What can hang from each mark:
demub: sezesor
pegi: zesor
sovu: pirer
vena: simo
sezesor: dagu demub zesor
zesor: pegi simo sovu
simo: pegi torade zesor
pirer: torade

Each row was made from one small tree. Brackets hold a mark, then the marks that hang from it, in alphabetical order. Every link used is in the known rows. Write each row's tree.
Known rows:
(sovu (pirer torade)): [-0.58 -1.62 -1.53 -0.89 -0.32  1.82  1.33  2.12 -2.26 -2.44  1.68  0.29
  2.63  3.62 -0.51  3.02  1.72  2.67  3.82  0.26  1.01 -0.49  0.31 -1.10
 -1.20 -0.13  0.47  0.77  0.45 -0.78  0.69 -3.77  2.13]
(sezesor dagu demub (zesor (simo pegi torade))): [-3.99  2.31  1.94  0.02 -0.95 -0.77 -0.47 -0.10  0.44 -0.67 -3.10 -0.02
 -1.00 -4.63  2.36 -3.27  1.71 -4.17 -5.05  3.07 -1.02 -0.81  2.40  1.64
  0.64 -1.96  2.58 -2.30  1.34 -3.62  2.22 -3.50  0.73]
(sezesor dagu demub zesor): [-2.78  1.33  2.56 -0.16  0.10 -1.42  1.17 -0.25 -0.57 -0.63 -3.47 -0.66
  0.46 -3.83  2.49 -1.72 -1.89 -2.55 -5.83  7.66 -2.34  0.63  1.51 -1.99
 -1.96 -1.88 -1.58 -2.34  0.47 -1.32  0.33 -2.72  1.14]
(pirer torade): [-1.80 -1.32 -2.16 -2.69  1.39  2.68  0.13  1.15 -3.97 -5.03 -0.59  2.44
  2.32  2.52 -1.68  2.15  3.25  2.43  4.40  0.94  1.18  3.03  0.79  0.30
 -2.76 -1.09 -1.33 -0.16 -0.12 -0.41  1.51 -2.31  0.61]
(sezesor dagu zesor): [-3.24  0.66  2.51 -2.29  1.97  0.24  0.32  0.04 -1.65 -0.27 -2.84 -1.02
 -0.65 -1.89 -0.13 -0.66 -1.37 -1.72 -2.47  4.70 -0.93  0.28  1.12 -0.38
 -2.40 -1.36 -2.27 -0.95  0.16 -0.28  0.26 -0.97 -0.20]
(simo torade (zesor pegi)): [-5.48 -1.68 -1.94 -2.01  2.67  1.08 -2.57  1.01 -1.31 -5.86 -0.14  1.45
 -1.74  0.23  0.80  1.33  3.35  2.97  2.93 -3.00  2.70  2.46 -0.95  1.13
 -1.08 -0.57 -0.39 -1.39 -1.79 -1.48 -0.22  1.36  0.60]
(vena (simo torade zesor)): [-4.23 -1.49 -2.27 -1.79  2.85  1.65 -2.19  0.56 -2.72 -6.87 -0.05  0.92
 -0.22  1.02  1.74  0.99  3.20 -0.06  2.33 -2.21  2.60  2.49 -0.72  0.26
 -1.37 -0.77 -1.51 -1.25 -1.59 -3.57  0.75 -3.57 -2.85]
(demub (sezesor dagu (zesor pegi))): [-0.03  2.51  5.05 -1.95  1.09  0.84 -0.06  1.18  0.15 -0.73 -0.89  0.37
  0.98  0.51 -0.19  0.11 -3.47 -0.74 -2.67  2.96  0.26  0.48  1.42 -1.21
 -2.04  0.29 -2.63 -0.97 -1.07  1.39 -2.56  0.48  2.03]
(sezesor dagu demub (zesor pegi (simo torade) (sovu pirer))): [ 3.48  0.98  2.17  2.90 -2.63 -3.81 -0.61 -1.81  4.50  5.88  1.40 -1.91
  0.55 -2.05  2.14 -4.06 -3.02 -2.08 -6.84  0.70 -4.36 -3.07  1.52 -2.42
  2.13  0.65  4.14 -1.49  1.27  0.81  1.28  0.65  1.03]
(sezesor dagu demub): [-1.77  1.09  1.82 -0.35 -0.20 -2.12  3.40  0.44 -1.16 -1.05 -1.92 -0.75
  1.38 -3.03  1.96 -1.92 -1.63 -1.20 -2.80  5.40 -0.56  0.87  1.04 -0.32
 -2.35 -3.63 -2.40 -1.83  0.33 -1.06 -0.64 -1.69  0.63]
(demub (sezesor dagu (zesor pegi simo))): [ 1.55  2.42  4.99 -1.74  0.05 -0.05  0.17  0.91  0.42  2.33  0.07 -1.03
  0.63  0.61 -0.81 -1.60 -3.47 -0.72 -2.86  2.68 -0.35  0.05  2.33 -0.65
 -1.63 -0.11 -1.24  0.05 -0.12  1.38 -2.30  0.86 -0.25]
(sezesor dagu demub (zesor pegi simo (sovu pirer))): [ 4.87  1.14  2.04  2.47 -2.97 -4.60  0.48 -2.09  4.03  8.25  1.80 -3.42
 -0.50 -2.23  1.69 -4.22 -5.12 -0.74 -6.73  3.23 -3.96 -2.51  0.66 -3.84
  1.88  0.49  2.99 -0.18  1.17  2.31 -0.56  1.11  0.27]
(pegi (zesor (simo torade) (sovu pirer))): [ 2.41 -2.13 -0.55  3.04 -3.12  0.63  1.64 -0.87  1.96  3.27  2.55 -0.97
  1.86  1.52 -1.30  1.87 -0.52 -0.52  2.25 -2.41 -1.92 -4.00 -1.34  1.23
  1.06  2.37 -0.32  3.02  1.06  0.85  0.74  1.88 -1.26]
(simo pegi torade): [-5.38  0.21 -1.68 -1.58  1.78  2.98 -0.18  3.42 -2.22 -6.18 -2.27  2.37
 -1.38  0.36  0.04  2.32  4.94 -0.20  4.66 -3.73  4.16  0.78 -0.52  4.36
  0.73 -1.07  0.58 -1.56 -0.45 -3.46  0.61 -1.38  2.01]
(sezesor zesor): [-2.04 -0.66  0.38 -1.51  1.85  1.66 -0.25  1.43 -2.92 -1.15 -3.00  0.54
 -1.12  0.33 -0.25  2.20  0.50  0.30  0.16  3.98  0.29  1.83  0.27 -0.84
 -1.43 -0.12 -1.64 -0.60 -0.46 -1.20 -0.31 -0.82 -0.72]
(zesor pegi simo): [ 2.62  0.02 -0.81 -2.37  0.24 -1.16  1.04  2.06 -1.00  4.18  2.07 -2.17
 -1.43  2.21 -1.31 -1.66  0.15  3.42  2.87 -0.89  1.41  1.50 -0.31  0.83
 -0.52 -1.17  1.14  0.17  0.36  0.48 -2.01  3.14 -3.25]
(simo zesor): [-4.89 -2.36 -1.57 -1.95  2.89  0.81 -0.20  0.26 -3.15 -5.32 -1.60  0.73
 -1.74 -1.21  0.29  2.42  1.65  3.07  2.87  1.97  2.80  3.02 -1.28 -0.10
 -2.69 -1.47 -3.79  0.39 -1.08 -1.53 -1.63 -0.76 -1.10]
(demub sezesor): [ 0.23  0.43  2.40 -0.38  1.09  2.19  2.72  2.63 -2.81 -3.92 -1.53  1.88
  2.28  2.57 -1.00  3.67 -0.84  1.12  2.45  2.11  2.57  2.52  0.30  0.11
 -2.53 -0.77 -4.98  0.55 -1.25 -0.12 -3.53 -0.53  1.12]
(vena (simo zesor)): [-2.41 -1.21 -2.09 -2.48  2.97  0.81 -0.75  0.30 -3.38 -4.51  0.48 -0.60
 -1.26  0.65  1.64  0.71  0.77  1.21  1.88  0.36  2.99  2.92 -1.56 -1.37
 -1.56 -1.06 -2.60 -0.12 -1.75 -2.17 -1.17 -3.06 -3.72]

Write each row's tree:
[-3.81 -2.85 -2.29  0.40  2.58  0.68 -1.77 -1.86 -1.46 -6.17 -1.94  3.12
 -0.56 -1.11 -0.43  2.52  2.94  1.59  2.82 -2.73  1.17  2.99 -1.74  0.76
 -1.11 -0.27 -3.31 -0.01 -1.74 -0.31  0.53  1.40 -0.15]
(simo torade (zesor sovu))
[ 0.82 -0.02 -0.56 -1.88  0.32 -0.36 -0.24  2.36 -0.52  1.45  1.88 -0.63
 -0.56  2.46 -0.93 -1.62  2.40  2.05  3.10 -3.72  1.01  0.71  0.60  2.49
  0.04 -0.88  2.42 -0.88  0.35 -0.76 -0.17  2.82 -2.36]
(zesor pegi (simo torade))
[ 5.32 -1.97 -1.72  1.34 -1.75 -0.19  1.06 -1.28 -0.32  2.83  2.76 -0.36
  2.17  2.90 -2.50  1.26  0.48  2.52  2.88 -1.77 -0.99 -0.24 -0.17 -1.05
  0.16  0.34  1.00  2.93  1.06  1.97  0.87 -0.21 -1.14]
(zesor simo (sovu (pirer torade)))
[ 4.58 -0.59 -1.44  0.15 -0.08 -1.53 -0.46 -0.08  1.09  3.42  2.11  0.06
 -0.27  2.38 -1.83 -1.49  0.98  1.95  3.06 -5.47 -0.22  1.22 -0.41  1.59
  1.04  0.22  1.66  0.11 -0.03  2.13 -0.10  5.29 -1.98]
(zesor pegi (simo torade) sovu)
[ 1.06 -0.14 -2.00  0.55  0.32  0.53 -0.30  0.25 -0.42 -0.21 -0.90  1.35
 -1.34  0.17 -1.95  0.19  3.34 -0.21  3.85 -5.10  1.88  0.90 -0.92  3.94
  1.66 -0.71  1.07  0.54  0.30 -0.83  0.93  2.11 -1.19]
(zesor (simo pegi torade) sovu)
[-2.91  0.47 -1.27 -1.48  0.50  1.54  0.19  2.75 -2.02 -2.06 -1.32  0.47
 -1.64  0.13 -0.91  0.15  4.97 -0.14  4.07 -3.41  3.12  0.41  0.11  4.78
  0.58 -1.75  1.91 -0.06  0.58 -3.50  0.72 -0.83 -1.29]
(zesor (simo pegi torade))
[ 2.38  0.98  1.94  1.87 -1.46 -3.38  1.02 -3.22  1.04  4.41 -2.40 -0.99
  0.20 -4.31  0.84 -3.44 -3.19 -2.40 -6.44  5.64 -4.05  0.63  1.20 -2.01
 -0.63 -1.42 -0.61 -0.44  1.08  1.17  0.72  0.25 -1.66]
(sezesor dagu demub (zesor simo sovu))
[-0.75  1.94  0.94  1.87 -1.30 -1.78 -0.76 -2.07  1.77  0.97 -3.12  0.68
 -1.07 -5.08  1.41 -3.26  0.45 -4.28 -5.11  1.62 -2.24 -0.30  1.28  0.89
  1.55 -0.85  1.91 -1.58  0.89 -1.12  2.45 -1.01  0.48]
(sezesor dagu demub (zesor (simo pegi torade) sovu))
[ 1.93 -0.44 -1.72  2.02 -1.30  0.10  0.49  0.57  1.12  1.75  1.16 -0.18
 -0.93  1.01 -1.12  0.94  2.23  0.22  3.31 -5.78  1.93 -2.31 -0.98  2.60
  3.14  0.49  2.70  1.70  1.02 -0.87  0.38  0.42  0.53]
(zesor (simo pegi torade) (sovu pirer))
[ 1.89  1.48  1.43  2.91 -2.46 -2.80  0.86 -1.81  2.64  4.78 -0.72 -2.08
 -1.52 -4.03  1.69 -2.80 -2.94 -2.71 -6.16  3.39 -2.08 -2.87  0.39 -1.60
  2.45 -0.30  2.55  0.13  1.52 -0.18  0.34 -2.18  1.24]
(sezesor dagu demub (zesor (simo pegi) (sovu pirer)))
[ 4.72  1.28  0.89  1.99 -3.02 -3.40 -0.78 -2.83  3.32  5.89  2.36 -1.73
  1.10 -1.27  1.27 -3.97 -3.26 -0.61 -5.82  2.72 -4.66 -1.91  1.51 -4.08
  1.46  0.86  3.94 -0.26  1.22  2.53  1.69 -0.87  1.24]
(sezesor dagu demub (zesor pegi simo (sovu (pirer torade))))
[ 4.20  1.64  1.63  1.13 -1.40 -4.07 -0.22 -2.63  2.54  6.36 -0.15 -1.78
 -0.80 -2.99  1.03 -5.15 -3.89 -1.28 -6.46  3.85 -3.54  0.45  0.73 -2.50
  0.35 -0.35  1.37 -1.07  0.80  2.48 -0.16  2.38 -1.10]
(sezesor dagu demub (zesor pegi simo sovu))
[ 0.01 -2.28 -2.92 -0.81  2.47 -0.58 -1.74 -1.82 -0.24 -1.47  0.50  0.54
 -2.34  0.05 -0.63  0.97 -0.53  4.30  2.82 -1.42  1.76  3.14 -2.89 -1.26
 -0.30  0.41 -2.34  0.53 -1.82  2.67 -2.22  4.18 -0.47]
(simo (zesor pegi sovu))
[ 2.69  0.74  0.62  1.63 -2.00 -2.15 -0.84 -2.25  3.00  2.61  1.15 -0.52
  1.42 -0.97  1.67 -1.80 -3.50 -0.56 -5.62  3.06 -3.74 -1.23  0.97 -4.77
  0.74  1.43  2.32 -1.18  0.35  2.97  1.36 -1.26  3.53]
(sezesor dagu demub (zesor pegi (sovu (pirer torade))))
[ 4.08  1.77  4.69  1.68 -1.49 -0.80 -0.46 -0.59  3.28  3.40  1.68 -0.60
  1.98  1.35 -0.76 -0.69 -3.91 -1.48 -3.50 -1.49 -1.98 -2.64  1.93 -1.01
  0.60  1.82  0.42  0.86 -0.31  2.30 -1.16  1.69  1.75]
(demub (sezesor dagu (zesor pegi (simo torade) (sovu pirer))))
[-3.08  0.94 -1.99 -2.12  2.17  2.87 -0.75  3.31 -2.60 -5.08 -0.22  1.07
 -0.88  1.98  1.26  0.54  4.16 -1.86  3.53 -4.54  4.44  1.05 -1.02  2.73
  1.34 -0.75  1.34 -1.99 -1.05 -4.18  0.88 -4.08 -0.83]
(vena (simo pegi torade))
[ 3.66 -2.05 -1.97  1.93 -2.91  1.33  1.25 -1.71  0.95  3.02  3.59 -0.51
  2.66  2.40 -2.43  2.29 -0.60  1.04  3.04 -0.64 -2.17 -2.80 -1.18 -0.36
  0.38  2.53 -0.42  4.08  1.22  2.28  1.23  0.38 -1.32]
(pegi (zesor simo (sovu (pirer torade))))
[ 1.49 -2.30 -2.26  1.76 -1.83  2.35  1.15 -1.14  0.45 -0.10  2.29  0.87
  3.00  2.64 -1.60  3.92 -0.85  0.99  3.31 -0.07 -1.44 -2.43 -1.89 -1.23
 -0.19  3.00 -1.81  2.93  0.34  2.80  1.02  0.31  1.26]
(pegi (zesor (sovu (pirer torade))))
[ 3.43 -0.74 -3.21  0.94 -1.40  0.97  0.22 -0.35  0.22  1.61  2.29  0.01
 -0.22  1.69 -2.18  1.04  1.94  2.07  4.03 -3.58  1.30 -0.88 -0.87  0.77
  2.14  0.72  3.07  2.57  1.25  0.95  0.77 -1.12  0.43]
(zesor (simo pegi) (sovu (pirer torade)))
[ 1.20 -1.48 -1.05  1.60 -1.26  1.04  0.82 -1.06  0.41  1.62  0.64  0.70
  1.45  1.00 -2.15  1.29  0.85 -1.00  2.67 -1.78 -1.90 -1.26 -1.07  2.36
 -0.22  1.47 -1.92  2.11  0.69  1.12  0.84  3.20 -2.78]
(pegi (zesor (simo torade) sovu))
[-6.24  0.27 -1.80 -0.93  0.30  4.55 -0.16  2.62 -0.62 -5.49 -1.35  2.05
 -0.84  0.22  0.00  3.30  4.01 -1.60  4.72 -2.64  2.88 -1.94 -1.38  4.84
  1.09  0.99 -0.24 -0.26 -0.13 -2.90  1.12 -0.71  1.93]
(simo (pegi zesor) torade)
[-1.35 -2.69 -2.43  0.89  0.95 -0.29 -1.90 -1.04  1.39 -2.51  1.96  0.99
 -1.09  1.04  0.64  1.90  0.75  3.12  2.05 -5.11  1.35 -0.24 -2.17 -0.83
  1.19  1.59  0.45 -0.06 -1.61  0.71 -0.59  2.36  1.99]
(simo torade (zesor pegi (sovu pirer)))
[-3.86  1.13 -2.67 -1.51  0.85  4.16 -0.93  2.55 -1.27 -4.72  0.76  0.99
 -0.35  2.00  1.10  1.50  3.13 -3.02  3.89 -3.70  3.07 -1.36 -1.50  3.09
  1.75  1.28  0.57 -0.75 -0.70 -3.65  1.24 -3.25 -0.92]
(vena (simo (pegi zesor) torade))
[-0.36 -0.03  0.07 -1.58  0.89  0.65 -2.28  1.52 -0.32  1.79 -0.01 -0.33
 -1.53  1.54 -0.56 -0.71  1.97  0.57 -0.20 -0.72 -0.53  0.64  1.26  0.69
  0.23  0.79  3.02 -1.22  0.58 -1.25  0.92  1.44 -1.78]
(sezesor (zesor pegi (simo torade)))
[ 5.63  1.83  4.76  1.47 -1.40 -1.25  0.54 -0.58  2.96  5.40  2.01 -1.73
  1.11  1.29 -0.95 -0.79 -5.52 -0.48 -3.65  0.91 -1.56 -1.98  1.41 -2.30
  0.50  1.68 -0.53  1.61 -0.19  3.46 -2.53  1.91  0.85]
(demub (sezesor dagu (zesor pegi simo (sovu pirer))))
[-3.76 -1.21 -3.93 -0.56  2.79  1.27 -1.47 -1.21 -1.33 -4.95 -2.31  1.72
 -4.11 -2.35 -0.34  2.41  2.01  2.36  4.00 -1.86  4.23  2.92 -3.23  1.01
  0.50 -0.18 -2.80  1.05 -1.64  0.26 -1.56  0.55  0.83]
(simo pegi (zesor sovu))
[ 2.79  0.90  1.86  2.10 -1.63 -3.52  0.52 -1.51  3.61  4.93  0.67 -1.94
 -0.06 -2.08  2.40 -2.52 -5.55 -0.95 -6.36  3.55 -3.22 -2.15 -0.01 -4.51
  1.43  1.13  1.42 -1.61  0.22  2.56 -0.63  0.55  2.96]
(sezesor dagu demub (zesor pegi (sovu pirer)))
[-1.57  1.61  5.24 -0.99  1.28  1.62  0.93  0.98 -1.42 -2.39 -2.97  0.74
  1.91 -0.21 -0.40  1.29 -3.04 -1.95 -2.75  4.75  0.09  0.68  2.06 -0.82
 -3.12 -0.50 -4.56 -0.38 -0.94  0.15 -1.85 -1.36  1.58]
(demub (sezesor dagu zesor))
